Each row was made from one small tree. Brackets hold a mark, then the marks that hang from it, in the order of their numbers. Every link used is in the known rows. Write each row's tree.
(in the rows, 128 means zero)
Known rows
[z545 [z782 [z538 z792]]]: [119 137 149 143 110 119 109 101 150 147 131  90 136 126  97 122 138 161
 113 168 134]
[z27 [z538 z545 z792 z906]]: [168 131 123 110  71 111 112 133 161 138 116 104 111  85  90 150 131 119
 186 136 104]
[z782 z27 [z538 z545 z792] z906]: [154 171 159 102 148 103 103 113 171 154 202  92 109 100  62 127 121  87
  86 140  79]
[z27 [z782 [z538 z792] z906]]: [159 161 126 120  98 102  93 126 144 170 171 144 108 103  98 133 125 115
  92 171 118]
[z538 [z27 z782] z545 z792 z906]: [175 143  81  91  17  73 108 108 176 127 112 136 118  87  85 154 142 133
 213 122  87]
[z27 [z538 z792] [z782 z906]]: [162 147 131 121  69 117  95 140 139 176 153 141 117  90 106 147 122 136
 131 163 121]
[z538 z27 [z545 z782] z906]: [136 136 107 105  67 107 115 107 173 120 104  76 118 100  92 140 145 112
 196  95  96]
[z782 [z538 z27 z792 z906]]: [157 169  93  83  50 109 102 110 179 145 137 109 110 102  73 125 137 134
 149 170  90]
[z27 [z538 z792 z906] z782]: [166 145 109 113  35 113 100 121 148 169 123 154 111  81 103 152 130 134
 174 165 122]
[z782 z27 [z538 z906]]: [134 175 129  92 124 127 111  93 163 161 172 120  97 100  81 121 127  79
 106 147  95]
[z545 [z538 [z27 [z782 z906]] z792]]: [153 147 110 107  63  92 112 125 154 145 131 143 136 131 115 132 165 181
 177 143 110]
[z782 z906]: [138 150 139 118 141 130 119 149 137 131 158  99 112 128 120 124 120  99
 103 126 118]
[z545 [z538 z27 z792] [z782 z906]]: [126 148 141 119  80 104 114 119 168 135 124  72 145 150 109 120 171 196
 171 142 119]
[z538 z27 z545 z792]: [157 124 108 108  68  88 121 120 163 113 115 112 144 107  92 143 139 164
 184 115  90]
[z27 [z538 z792]]: [146 130 133 124  85 129 115 136 141 149 124 121 134 106 107 140 128 159
 150 158 121]
[z545 [z538 z27 z906] z782]: [120 143 117 113  69 115 119 103 164 136  98  90 128 141 117 123 176 165
 199 125 122]
[z545 z782]: [103 123 149 150 126 131 126 110 133 132 115  94 141 136 127 124 136 147
 129 129 143]
[z906 [z782 z27 [z538 z545 z792]]]: [119 154 162 113 110 102 110 113 161 176 159 162 124  94  93 132 123 116
 128 157 118]
[z538 [z906 z782]]: [124 152 123 103  76 124 122 134 150 144 120 148 102 108 129 131 123  95
 167 145 137]
[z545 z538 z782]: [108 119 152 149 128 118 125 109 137 139 107 104 142 153 135 120 170 173
 159 131 147]
[z538 z545]: [143 111 134 134 143 108 126 130 133 120 124 121 125 112 119 139 130 109
 144 101 115]

Write each row's tree
[113 153 129 104  80 122 102 134 150 179 139 161 118 101 109 124 126 125
 129 163 127] => [z906 [z782 [z538 z27]]]
[161 159  76  85   4  93 111 106 172 134 117 143 121 102  96 143 138 153
 196 149  97] => [z538 [z27 z782] z792 z906]
[154 151  97  89  47  98 123 115 170 123 107 121 127 134 108 128 170 174
 211 142 105] => [z545 [z538 z27 z792 z906]]
[126 162 140 119  92 119  99 116 168 151 152  63 129 121  82 119 136 150
 109 161 110] => [z545 [z782 [z538 z27 z792] z906]]
[127 156 160 134 120 120 100 118 158 151 155  67 124 126  92 118 132 139
  94 168 125] => [z545 [z782 [z538 z792] z906]]
[148 155 108 101  75 110 103 115 163 149 142 118 129 109  80 124 135 158
 127 166  97] => [z782 [z538 z27 z792]]
[132 144 133 106  69  98 101 131 164 167 133 154 124  92  95 134 130 137
 150 161 117] => [z906 [z782 [z538 z27 z545 z792]]]
[103 137 163 137 111 134 120  95 151 155 137  93 147 118 102 132 132 160
 136 139 126] => [z545 [z782 [z27 [z538 z792]]]]
[152 152 105 115  86 110  98 109 141 170 144 161  98  94 105 133 130  95
 119 159 124] => [z27 [z782 [z538 z906]]]
[143 144 110 109  87 106 112 129 144 152 132 146 125 129 125 128 163 151
 164 125 115] => [z545 [z538 [z27 [z782 z906]]]]
[118 123 151 148 104 104 126 104 147 131 103 101 153 155 125 124 173 204
 173 150 146] => [z545 [z538 z792] z782]
[138 133 105 114  81 105 117 118 139 150 117 161 133 130 129 131 167 165
 176 126 120] => [z545 [z538 [z27 z782]]]
[146 161 133  97 135 112 110  94 168 154 169 114  95  89  73 130 128  62
 118 123  85] => [z782 z27 [z538 z545 z906]]
[114 118 160 144 151 114 126  99 144 130 132  98 137 116 108 136 135 118
 139  95 117] => [z538 [z545 [z782 z27]]]
[166 129 113 118  71 112  98 126 142 169 123 152  97  67 103 159 129  87
 172 125 114] => [z27 [z538 z545 z906] z782]
[161 145 118 108 120 108 103 120 156 143 143 111  91  92  85 130 131  73
 130 136 102] => [z782 [z538 z545 z906]]
[148 136 104 110  55  90 117 113 150 145 113 159 144 132 119 134 169 196
 190 144 116] => [z545 [z538 [z27 z782] z792]]
[161 154 105 114  68  98  98 105 149 163 142 160 105  95  98 137 131 118
 131 174 121] => [z27 [z782 [z538 z792 z906]]]
[116 163 150 119 104 118 111  77 170 151 149  87 124 117  81 122 135 133
 123 159 114] => [z545 [z782 z27 [z538 z792 z906]]]
[158 144 119 106  60 127 112 131 156 146 119 111 114  98  97 141 130 136
 173 159 114] => [z27 [z538 z792 z906]]
[136 158 135  99  89 131 121 106 160 152 149 120 121 101  90 138 125 125
 153 141 101] => [z782 [z27 [z538 z792 z906]]]
[137 157 125  99  46 104 122 128 165 135 115 144 116 113 117 136 129 134
 185 169 132] => [z538 z792 [z906 z782]]
[150 119 100 117  79  95 111 119 144 141 122 150 128  93 106 149 137 124
 168  97  99] => [z538 [z27 z782] z545]
[151 157 126 121 118 114  92 129 135 175 173 147  98 101 106 130 123  91
  80 155 120] => [z27 [z782 z538 z906]]
[111 163 157 108 100 114 110 112 157 180 162 167 126 104 101 125 122 129
 117 175 127] => [z906 [z782 z27 [z538 z792]]]
[171 156  97  87  61  94 100 112 182 138 134 103 107  90  64 134 139 118
 162 147  80] => [z782 [z538 z27 z545 z792 z906]]
[152 128 137 124  69 113 110 121 165 142 109  83 119  91  89 148 137 134
 186 138 113] => [z27 [z538 [z545 z782] z792 z906]]
